Each row was made from one small tree. The marks that hang from a mark follow it in brackets, in alphabetical order. Every link used is in the known rows. Write each row's tree.
Known rows
U{C{E} Y{F}}: [ 61.7   5.9  -8.3  25.9 -16.4 -26.1  18.6  13.4  27.9 -31.6  13.7  -4.3
 -13.8  37.8  -7.9  44.3   0.6  19.9  68.9  70.2  15.7   9.2 -20.6  -2.8
  18.8]
C{F{Y}}: [ 58.1  24.1   2.9  54.9 -12.9 -19.1 -19.8  27.3 -23.0 -18.6   5.6 -28.1
  25.8   8.0  25.1  17.7  25.1  25.7  33.4  37.3  47.7  19.3   5.0 -25.4
  49.1]
L{X}: [ 82.8 -32.1  -4.2  34.1  -0.3 -10.4  14.4   8.0 -10.5  -6.0  38.6  -3.9
 -16.1  28.2 -12.8  19.9  27.7   9.1  36.8  37.7   2.8  16.4  -4.6  -3.0
  39.7]
F{C{E}}: [ 46.9  12.7 -14.2  26.2 -35.1 -28.6  12.5   4.6   3.7 -34.8  23.6 -26.0
   7.3   8.9  -6.8  43.0  33.6  22.0  16.0  33.9  15.3 -26.7  -2.6  -9.1
  29.6]
F{C X Y}: [ 45.2  -5.5 -22.6  12.0  -2.5  -2.7  14.5   2.6 -11.1 -21.1  22.2 -30.8
  42.5 -15.0 -26.4  37.1  55.9   1.5   4.4  31.9  31.3  31.1 -21.6 -36.0
  35.2]
U{Y{F{C{E} X}}}: [ 47.1   3.7 -19.2  27.2 -20.8 -29.4  16.2  17.1  -2.8 -32.5  17.2 -11.3
   9.4  33.2 -13.2  35.9  13.2   4.7  32.1  46.4  36.0  17.4 -40.5 -11.3
  30.0]
Z{X{F L U{C Y}}}: [ 54.3  11.1 -15.3  31.9  48.3 -30.3 -42.3  -2.6 -10.1  -5.8  20.5  18.3
 -21.5   4.2 -35.0  21.8  -7.1  29.7  65.6  28.9  29.0  13.5  -8.3 -30.4
  11.4]
F{X{L U{C{E} Y} Z}}: [ 45.8   0.1 -19.9  26.6  31.9 -27.7   0.4  10.2 -19.5  -8.1  37.9 -24.2
 -26.8  -9.9 -42.0   5.5 -18.0  29.6  80.5  18.3   6.2  18.6 -20.7 -14.3
  17.8]
L{X{F{C{E}} U{Y} Z}}: [ 36.6 -13.3  -5.3  45.2  -4.3 -44.3 -20.0  22.2 -19.5  -5.9  45.5  -9.1
  -8.3  19.0 -38.2  14.2  19.0  19.3  18.6  14.5 -40.0  31.8 -14.4 -19.9
  44.5]
F{C{E U} X Y}: [ 30.1  -6.3 -19.1  23.2 -20.4   3.8  -5.4  18.0 -21.3 -15.3  24.0 -31.0
  28.3 -25.7 -20.1  15.8  69.0  13.4   7.6  34.8  42.6   9.1 -23.6 -35.4
  20.7]
U{C Y}: [ 80.9 -11.2 -18.9  17.2  13.5 -19.0  -0.5  -2.6  17.1 -34.0   7.7 -12.3
 -39.4  49.3 -15.8  46.4  12.2  14.6  63.8  72.4  -0.6  14.9 -17.0  -5.0
  20.3]
Y{F}: [ 52.5   5.8   4.9  29.9 -10.0 -34.1  19.4  19.4   2.2 -18.7  14.5  -6.2
  16.9  19.9   0.2  22.7  22.7   1.8  48.5  48.0  39.0   3.7  -4.9  -1.6
  41.2]
Z{X{F{C} U}}: [ 32.4   7.4 -12.4  32.9  20.5 -32.4 -37.4  10.0 -12.5  -0.8  12.1   5.7
  15.0   3.2 -34.4  27.6  22.5  21.1  38.0  17.2  48.7   2.3 -11.5 -25.0
  31.7]
Y{F{C{E U} X{L Z}}}: [ 20.5  10.4  -9.6  30.3 -19.0 -41.3  19.9  16.9   8.4 -14.3  54.7 -21.6
  22.6 -22.9 -17.0   6.0  28.4   7.7  32.7  19.5  24.2   0.9 -14.9  -1.3
  20.8]
Y{F{C X{L U}}}: [ 35.1   9.9 -11.8  16.9   4.4 -37.7  -2.6  -3.6   7.0 -12.2  30.6  -8.8
  32.3  -2.3 -25.1  30.9  -5.4  -3.3  36.6  15.6  46.2   9.5 -24.6 -17.3
  35.9]
C{E F{X Y} U}: [ 38.8  17.5  -3.3  65.0 -28.9   0.1 -39.8  52.8 -40.7   1.5  14.1 -31.9
  16.1 -11.1  19.2 -10.6  40.1  37.4  50.4  30.9  78.8  11.1 -17.3 -28.7
  30.4]
Z{X{F L U{Y}}}: [ 52.0  15.7 -10.9  40.4  44.1 -35.7 -45.0   8.2 -38.9  -7.9  15.6  16.1
 -17.0  -0.3 -28.2   7.7  -1.8  27.0  50.7  20.8  40.6   8.5  -5.9 -33.3
  20.0]
Z{X{F{C} L U{Y}}}: [ 39.5  16.6 -17.2  34.4  36.6 -41.5 -45.5  -4.2 -22.7 -14.1  21.5  14.5
  -5.2   2.8 -33.9  21.1   0.8  23.4  28.7  17.6  29.2   5.5 -10.5 -34.3
  20.1]
E{C{F{X{Z}}}}: [ 33.5  17.4  -8.8  52.8  44.0 -25.0  -6.5  11.7   3.8  -3.0  33.0 -33.5
  14.9  14.8  -6.2  33.5  15.2   8.9  38.5  17.6  32.0  13.3 -22.3  -1.4
  43.5]
Z{X}: [ 60.1  -5.8 -12.0  33.9  20.2  -9.1  17.8  11.4 -16.2 -10.4  14.0   1.3
  -3.7   4.0 -19.5  19.3  22.5  22.0  53.4  41.1  59.8  -3.2   1.9   2.5
  22.7]
Y{F{C{E U} X{L}}}: [ 31.5   9.0 -12.5  26.9 -23.2 -32.5   5.0   9.5  10.0 -15.7  43.8 -11.7
  21.1  -8.6 -10.6  17.2  25.4   5.5  32.9  25.7  44.6  -5.7 -24.3 -11.4
  19.2]
X{F{C Y} L U Z}: [ 11.0  32.0   1.0  33.4  24.2 -64.3 -39.7   5.8 -29.4 -13.4  40.5 -21.8
  23.3 -44.3 -26.1   0.1  30.7  20.6   2.9  -1.1 -41.8  20.9  20.9 -52.6
  36.8]

Write each row's tree
[ 51.9   2.0 -17.4  30.4  24.7 -29.0  30.2  12.8 -24.6  -9.8  49.8 -30.2
 -10.4 -25.3 -25.6   1.2  22.9  17.8  58.7  13.4  11.1  17.6  -5.1  -6.5
  22.0] -> F{X{L Z}}
[ 36.7  28.4 -16.6  39.1  20.7 -40.2 -39.0   2.1 -25.0 -15.4  24.6  12.9
  -2.8  -5.3 -32.3  19.8  -0.9  32.1  30.7  14.1  33.2  -2.8  -8.7 -34.4
  16.0] -> Z{X{F{C{E}} L U{Y}}}
[ 67.9 -15.8   1.2  41.2  -2.5 -13.8  -4.7  18.6 -19.0  -2.8  35.9  -0.5
   7.1   8.3 -12.9  18.5  59.1  10.0  19.2  31.5 -10.2  43.5  -2.7 -36.3
  42.4] -> L{X{F{Y}}}
[ 44.3  21.4   2.4  69.4 -39.4 -24.7 -49.2  48.3 -25.2 -11.2  13.1 -25.3
 -12.5  19.4  33.7  -6.1  25.5  40.9  55.5  37.9  60.2 -25.5  -3.9  -7.1
  32.1] -> C{E F U}
[ 41.5 -18.1  -9.8  46.5 -18.7 -39.2  -9.4  25.9  -5.8  -9.8  58.9 -11.6
 -17.1  16.8 -21.3   7.4  56.5  16.7  11.4  28.6 -44.5  27.2 -12.3 -11.1
  30.9] -> L{X{F{C{E U{Y}}} Z}}
[ 57.4   4.7  -8.6  32.3  46.4 -21.5 -16.0  -1.3 -32.3  -4.1  17.7   8.7
  -9.7 -11.8 -29.9   6.3 -15.2  28.0  58.6  21.3  59.6 -12.2   8.3 -13.1
  19.9] -> Z{X{L U}}
[ 37.8 -24.3  -3.1  39.5  -5.1 -30.2  -7.9  21.1  -5.5  -2.7  57.1 -13.3
   9.6  -6.2 -22.0   2.3  75.6   6.0  -3.3  25.7 -45.8  43.9   2.4 -23.9
  37.3] -> L{X{F{C{U} Y} Z}}
[ 50.0  10.4  -9.7  28.0 -24.2 -39.1  12.3  13.3  -0.3 -41.6  12.0  -8.8
   2.9  36.7  -4.5  38.6  13.0   8.0  22.6  56.0  20.5   4.0 -22.5  -6.6
  33.8] -> U{Y{F{C{E}}}}
[ 45.6  11.5  -2.8  43.9  19.2  -2.8 -17.7  16.2  -8.7   3.2   8.6   0.4
  16.5  -6.6 -21.7  21.9 -10.5  39.7  69.8  34.3  73.5   5.5   1.8 -15.6
  27.4] -> Z{X{U{C{E F{Y}}}}}
[ 33.7  -0.6 -29.5  18.6  29.0 -44.1 -10.0  -5.3 -21.4 -22.7  41.4 -29.0
  -4.6  -9.0 -44.9  16.5  -4.9  10.3  30.3   6.2  -1.4  15.7 -24.6 -17.4
  27.3] -> F{C X{L U{Y} Z}}
[ 47.5   0.8 -30.7  13.5  23.5 -30.1 -28.6 -13.6 -20.2 -24.3  26.2 -18.0
  -5.2  10.0 -37.0  31.8  -6.8   8.1  30.2  14.2  24.9   9.0 -34.4 -27.9
  28.5] -> F{C X{L U{Y}}}
[ 63.6   2.2 -14.6  29.1  11.0 -30.0  12.0  12.1 -17.4 -28.5  20.2  -4.5
  -8.1  24.8  -8.6  18.9   4.9   1.8  48.8  47.2  35.1  27.6 -31.1 -12.1
  26.0] -> U{Y{F{X{L}}}}
[ 28.0 -13.9 -27.8  17.0  19.0 -35.9  -5.1  12.6 -19.4 -17.2  24.9 -32.7
   0.2  11.6 -50.7  24.6   8.9   7.1  34.2  17.2   9.6  25.0 -34.9  -9.0
  40.2] -> F{C X{U{Y} Z}}
[ 17.1  21.0  -3.4  33.4  -7.1 -51.4   1.8  23.0  -8.5 -21.9  35.5 -31.9
  32.3 -24.6 -17.2  16.9  79.4  13.2  -2.9  23.2 -38.3  32.1  12.0 -33.5
  39.0] -> X{F{C Y} Z}
[ 28.0   9.3  -5.8  24.4 -20.3 -29.4   6.3  17.2   3.8 -11.2  20.9 -13.4
  39.9   6.3 -25.0  33.4   2.0   7.3  44.2  19.2  57.4   2.8 -33.6 -14.1
  40.2] -> Y{F{C{E} X{U}}}
[ 42.3  25.5   1.3  50.1  37.6 -17.8 -21.4   3.0  -1.4 -13.7  14.2 -23.3
  26.9  14.7  11.0  38.1  24.0   8.1  12.5  36.1  32.2   7.7  -4.6 -22.6
  47.4] -> E{C{F{Y}}}
[ 69.5 -28.8  -2.1  31.6   2.9 -15.1  -7.4   7.8   4.1  -3.8  29.3   8.2
 -15.5  42.7 -29.2  29.8 -19.1  16.4  58.5  43.5   4.9  24.0 -21.2  -6.3
  38.1] -> L{X{U{C{E} Y{F}}}}
[ 18.0  25.1  -5.5  41.5 -28.9 -59.5   7.3  30.1  -0.7 -21.5  41.4 -32.2
  12.3 -14.0 -12.7  21.2  61.5  26.6  18.9  17.4 -31.8   4.0   5.8 -16.3
  33.7] -> X{F{C{E}} Z}
[ 31.9  23.4  -8.3  33.4  33.4 -29.2 -36.2  -5.0 -25.1  -7.0  24.5   8.0
  25.6 -30.3 -31.8  17.2  19.7  23.3  17.0  10.0  36.0   9.5   7.0 -46.1
  22.9] -> Z{X{F{C Y} L U}}
[ 42.1  21.7 -20.2  22.9 -13.9  -7.1  21.7  -2.7 -17.9 -26.1  42.7 -30.5
  37.7 -43.8 -19.0  26.7  38.8  20.5   4.1  15.7  26.7   8.5  -7.9 -44.3
  17.1] -> F{C{E} X{L} Y}
[ 47.0  27.8   1.2  38.0  25.2 -51.0 -63.2   5.9 -38.3  -6.8  17.7  -1.4
 -13.2  -4.4 -10.1   3.7   6.3  23.7  48.6   6.6   5.8  -1.3   4.1 -49.2
  34.7] -> X{F L U}
[ 37.4  26.6  -1.5  54.5  19.4 -26.5 -26.2  27.0 -39.2  -0.1  29.0 -35.7
  27.3 -26.8  -3.2  -6.7  -3.3  29.3  50.2   3.3  44.8  34.8  -3.4 -30.9
  44.5] -> C{F{X{L U Z} Y}}
[ 72.3  21.9 -12.7  46.8 -22.2 -23.9 -14.5  17.4  15.3 -31.8  10.8 -20.3
 -25.3  44.5  10.7  43.5  -9.2  40.3  72.8  57.0  22.4   6.7 -18.6  -5.6
  23.9] -> U{C{E F} Y}
[ 57.8 -36.9  -2.8  39.6  23.8 -28.8  -3.3  18.9 -33.4  -3.5  36.2 -10.5
 -28.7  28.8 -37.8   0.2  -2.3  13.0  41.5  29.1 -21.0  32.8  -8.5   1.0
  46.7] -> L{X{U{Y} Z}}
[ 37.4  -9.7  -5.1  32.9  31.6 -46.6 -15.9  27.0 -44.8 -17.7   5.8 -24.1
 -29.6  22.6 -34.3  -5.0  -6.7  18.8  54.2  37.7  -5.9  14.5  -3.2  -2.9
  46.9] -> X{U{Y} Z}
[ 33.6  40.0  -4.1  35.9  -4.3 -56.4 -58.4  -0.4 -21.3 -16.7  28.3  -7.8
   3.9 -12.0 -13.8  19.9   8.6  30.4  24.8  -1.8  -2.2 -19.2   1.1 -49.3
  29.5] -> X{F{C{E}} L U}
[ 69.3   3.0 -11.8  18.2  41.5 -34.0 -40.4 -16.2 -10.8 -24.5  12.9  -3.0
 -42.8  25.6 -22.2  24.6 -32.1  22.5  66.4  41.7   1.9   0.1  -4.8 -23.4
  20.1] -> X{L U{C Y}}
[ 49.1  -2.6  -9.5  30.2  23.7 -15.2  -4.2  12.1  -1.3  -6.1   6.1  12.1
  -4.2  16.9 -34.3  26.8 -21.3  27.2  75.3  48.0  64.9   5.3 -15.9  -3.1
  21.1] -> Z{X{U{C{E} Y{F}}}}
